Known rows, with every way that one mark hangs from another
q505[q349[q874[q363]]]: [-0.30 -1.46  0.96  0.98 -3.83  1.06 -1.53  3.30 -2.02 -1.53  2.05 -0.09
 -1.59  2.78  0.30  0.89 -0.26  3.14  0.36 -0.59]
q363[q505]: [-1.67  2.38  0.92 -2.16 -1.70 -2.49 -1.54 -1.28 -0.05 -0.55 -1.98 -2.77
  0.82 -0.73 -0.56 -0.52  0.61  1.40 -1.39 -0.61]
q349[q874[q333 q363[q505]]]: [-1.71 -2.07  2.51 -0.59 -3.43 -0.92 -1.66  2.94  0.19 -3.45 -3.67 -3.23
  1.24  1.03  0.31  4.49  1.61  3.22 -1.29  0.40]
q874[q333[q46[q349]] q363]: [ 0.75 -0.03 -0.88  0.56 -1.66  1.93 -3.83  0.82  4.56 -1.34 -0.45 -2.44
 -1.54  4.13 -1.96  2.83 -1.54  0.92 -0.25  1.98]
q505[q349 q363[q333 q874]]: [-2.16 -2.58  4.50 -1.14 -7.78 -4.95 -2.92 -0.49  0.09 -1.74  3.07 -4.39
 -0.96  0.34  0.21 -3.08  2.53  3.06 -1.16  1.63]
q505[q363[q874[q333[q46[q349]]]]]: [ 0.52 -1.49  3.20  1.43 -4.51 -2.39 -1.35  0.61  3.36 -0.14  0.28 -4.20
 -1.28  2.68 -1.54 -1.60 -0.62  2.88 -0.52  1.85]
q349[q333[q46] q874[q363[q505]]]: [-1.37  4.51 -2.66  0.19 -0.99 -0.79 -2.08  5.00 -1.52 -1.83  2.26 -2.44
  1.25  2.03 -1.35  1.61 -3.01  3.16  0.03 -0.31]
q874[q333[q46[q349]] q363[q505]]: [-0.73  1.74 -0.05 -1.11 -2.90 -0.19 -5.14 -0.12  4.52 -1.78 -1.98 -4.65
 -0.58  3.44 -2.20  2.74 -0.89  2.33 -1.11  1.54]
q333[q46[q874[q363[q505]]]]: [ 0.60  0.57 -0.20  0.11  0.32  0.10 -1.46  1.19  0.01 -0.33  0.16 -1.77
 -0.74  3.89 -1.22  1.09 -2.45  2.11  0.65 -1.78]
q46[q363]: [ 1.11 -2.31  1.28 -0.41 -1.32 -0.30  2.41  1.00  0.27  0.35  0.17  0.11
 -2.27  0.85  0.51  0.74  0.48  1.30 -0.75  2.59]
q349[q333[q46] q874]: [-1.57  3.72 -4.10  1.54  1.85 -0.65 -0.64  4.63 -1.03  0.60  3.17 -1.01
  1.37  0.59 -1.56  0.32 -3.66  1.67  2.21 -0.89]
q363[q333 q874]: [-4.75 -1.07  4.76 -2.35 -2.64 -6.24  0.63 -2.84  3.28 -2.23  0.69 -4.03
  2.66 -2.33 -0.26  0.02  2.89 -0.63 -1.98  0.95]
q349[q333 q874]: [-0.95  1.48 -2.54  0.96  0.19 -0.44  1.00  5.72 -2.20  0.16  2.88 -0.24
  2.27 -0.24  0.06  2.19 -0.80  2.02  0.79 -0.15]
q333[q46]: [-0.74  2.69 -1.83  0.51  2.14  0.08 -2.12 -1.17  1.53  0.17  0.43 -0.80
 -1.28  1.30 -1.67 -2.06 -3.50 -0.57  1.69 -1.08]
q874[q333[q46[q349 q363]]]: [ 0.23 -0.70 -1.19  0.33  0.11  0.03 -1.79  0.13  5.29  1.02 -0.61 -3.01
 -1.99  1.91 -1.99  1.14 -1.44  1.44  0.82  2.50]
q333[q46[q874]]: [ 0.55 -0.06 -1.47  1.11  2.72  0.39 -0.38  0.97  0.12  1.20  1.07 -0.88
 -0.79  2.70 -1.33 -0.21 -2.85  1.30  2.26 -2.45]
q46[q333 q874[q363[q505]]]: [ 1.45 -3.14 -1.65  0.29 -2.09 -0.17  0.88  6.89 -0.68  2.90  1.65 -1.51
  1.29  4.21  0.64  6.99  0.59  4.17 -0.68 -0.84]
q333[q46[q349]]: [ 0.37  2.92 -1.50  1.90  1.40  1.63 -1.16 -0.20  2.66  2.78  2.62 -0.73
 -2.12  3.58 -3.06 -2.66 -5.89  0.40  1.98 -0.05]

Rows
[ 0.05 -1.80  1.18  2.17 -1.57  1.68  0.77  3.53  1.78  2.10  0.76 -1.66
  0.03  2.15 -1.32  1.97 -1.98  2.66  0.70  1.13] -> q46[q349[q874[q333]]]
[-0.75 -2.35  0.59  0.43 -4.06  0.46 -3.08  3.01 -0.25 -2.54  0.40 -1.39
 -1.11  1.78 -0.14  2.56  1.59  3.27  0.17 -0.17] -> q505[q349[q874[q333 q363]]]
[-1.00  3.27 -3.18 -0.13 -1.85 -2.83 -2.42  1.49  1.14  0.15  4.98 -1.98
 -1.79  1.12 -1.77 -1.66 -0.53  2.25  0.70  0.09] -> q505[q349[q333[q46[q363[q874]]]]]
[ 1.16 -2.66  1.78 -0.62 -2.46  0.16  0.65  3.11 -1.95 -0.78 -0.71 -1.28
  0.43  3.33  0.74  4.25  1.66  3.54 -1.53 -0.83] -> q46[q874[q363[q505]]]
[ 0.07  0.63 -0.56  0.06 -0.81  0.11 -3.10  1.15 -0.51 -0.48  1.24 -1.87
 -1.68  4.16 -1.37  0.51 -2.00  3.18  0.98 -2.24] -> q333[q46[q874[q363[q505[q349]]]]]
[-6.37  1.24  5.62 -4.48 -4.45 -8.59 -0.81 -4.02  3.42 -2.80 -1.27 -7.02
  3.52 -3.14 -0.84 -0.31  3.23  0.61 -3.48  0.31] -> q363[q333 q505 q874]
[ 2.59 -3.45 -3.15  3.33 -0.33  1.72  3.50  7.65  1.03  8.25  5.42 -0.24
 -0.07  5.47 -0.72  4.74 -2.89  3.86  1.49 -0.22] -> q46[q333 q349 q874]
[-0.91 -1.06  2.96  0.04 -3.43  0.09  0.57  3.19 -2.17 -2.50 -1.46 -1.32
  0.69  2.05  0.35  2.20 -0.79  2.87 -1.31 -0.25] -> q349[q874[q363[q505]]]
[-0.09 -2.47  3.04  0.35 -4.28 -0.72  1.99  3.26  2.39  1.93 -0.74 -3.89
 -1.47  2.52 -1.17  2.24 -0.95  5.12 -0.74  3.12] -> q46[q349[q874[q333]] q363[q505]]
[ 0.85 -2.96  2.02  1.97 -5.87  0.24 -1.93  4.01 -3.69 -0.31  2.14 -1.38
 -2.66  2.72  0.62 -2.50 -0.38  4.79  1.32  0.13] -> q505[q349[q874] q363]
[-2.16 -0.77  0.98  0.02 -3.22 -0.33 -3.16  1.62 -0.79 -2.15  2.73 -1.91
 -1.34  2.18 -0.61 -0.22 -1.20  2.55  0.62 -0.60] -> q505[q349[q874[q363[q333[q46]]]]]
[ 3.07 -6.68  1.50  1.36 -1.74  1.36  3.41  4.65  2.36  3.94  1.25 -1.79
 -1.82  4.38 -0.22  5.22  1.06  4.77 -0.08  2.95] -> q46[q349 q363 q874[q333]]
[-0.31 -2.78  2.98  0.03 -7.27 -3.55 -3.61  0.46  1.09 -2.07  0.63 -3.82
 -1.80  1.31 -0.17 -1.49  3.15  3.85 -0.78  0.91] -> q505[q349 q363[q874[q333]]]
[-2.80  0.43  2.40 -3.54 -5.77 -2.48 -4.29 -1.14  0.01 -3.60  0.44 -4.00
  0.45  0.82  0.48  1.45  2.30  1.75 -2.75  1.63] -> q874[q363[q333 q505[q349]]]
[ 0.13 -3.06 -0.15  0.78 -2.51 -3.49  4.08  4.08  3.34  2.90  2.46 -1.43
 -0.80  1.58  0.00  3.12  0.46  2.20 -0.98  2.09] -> q46[q333 q363[q874]]
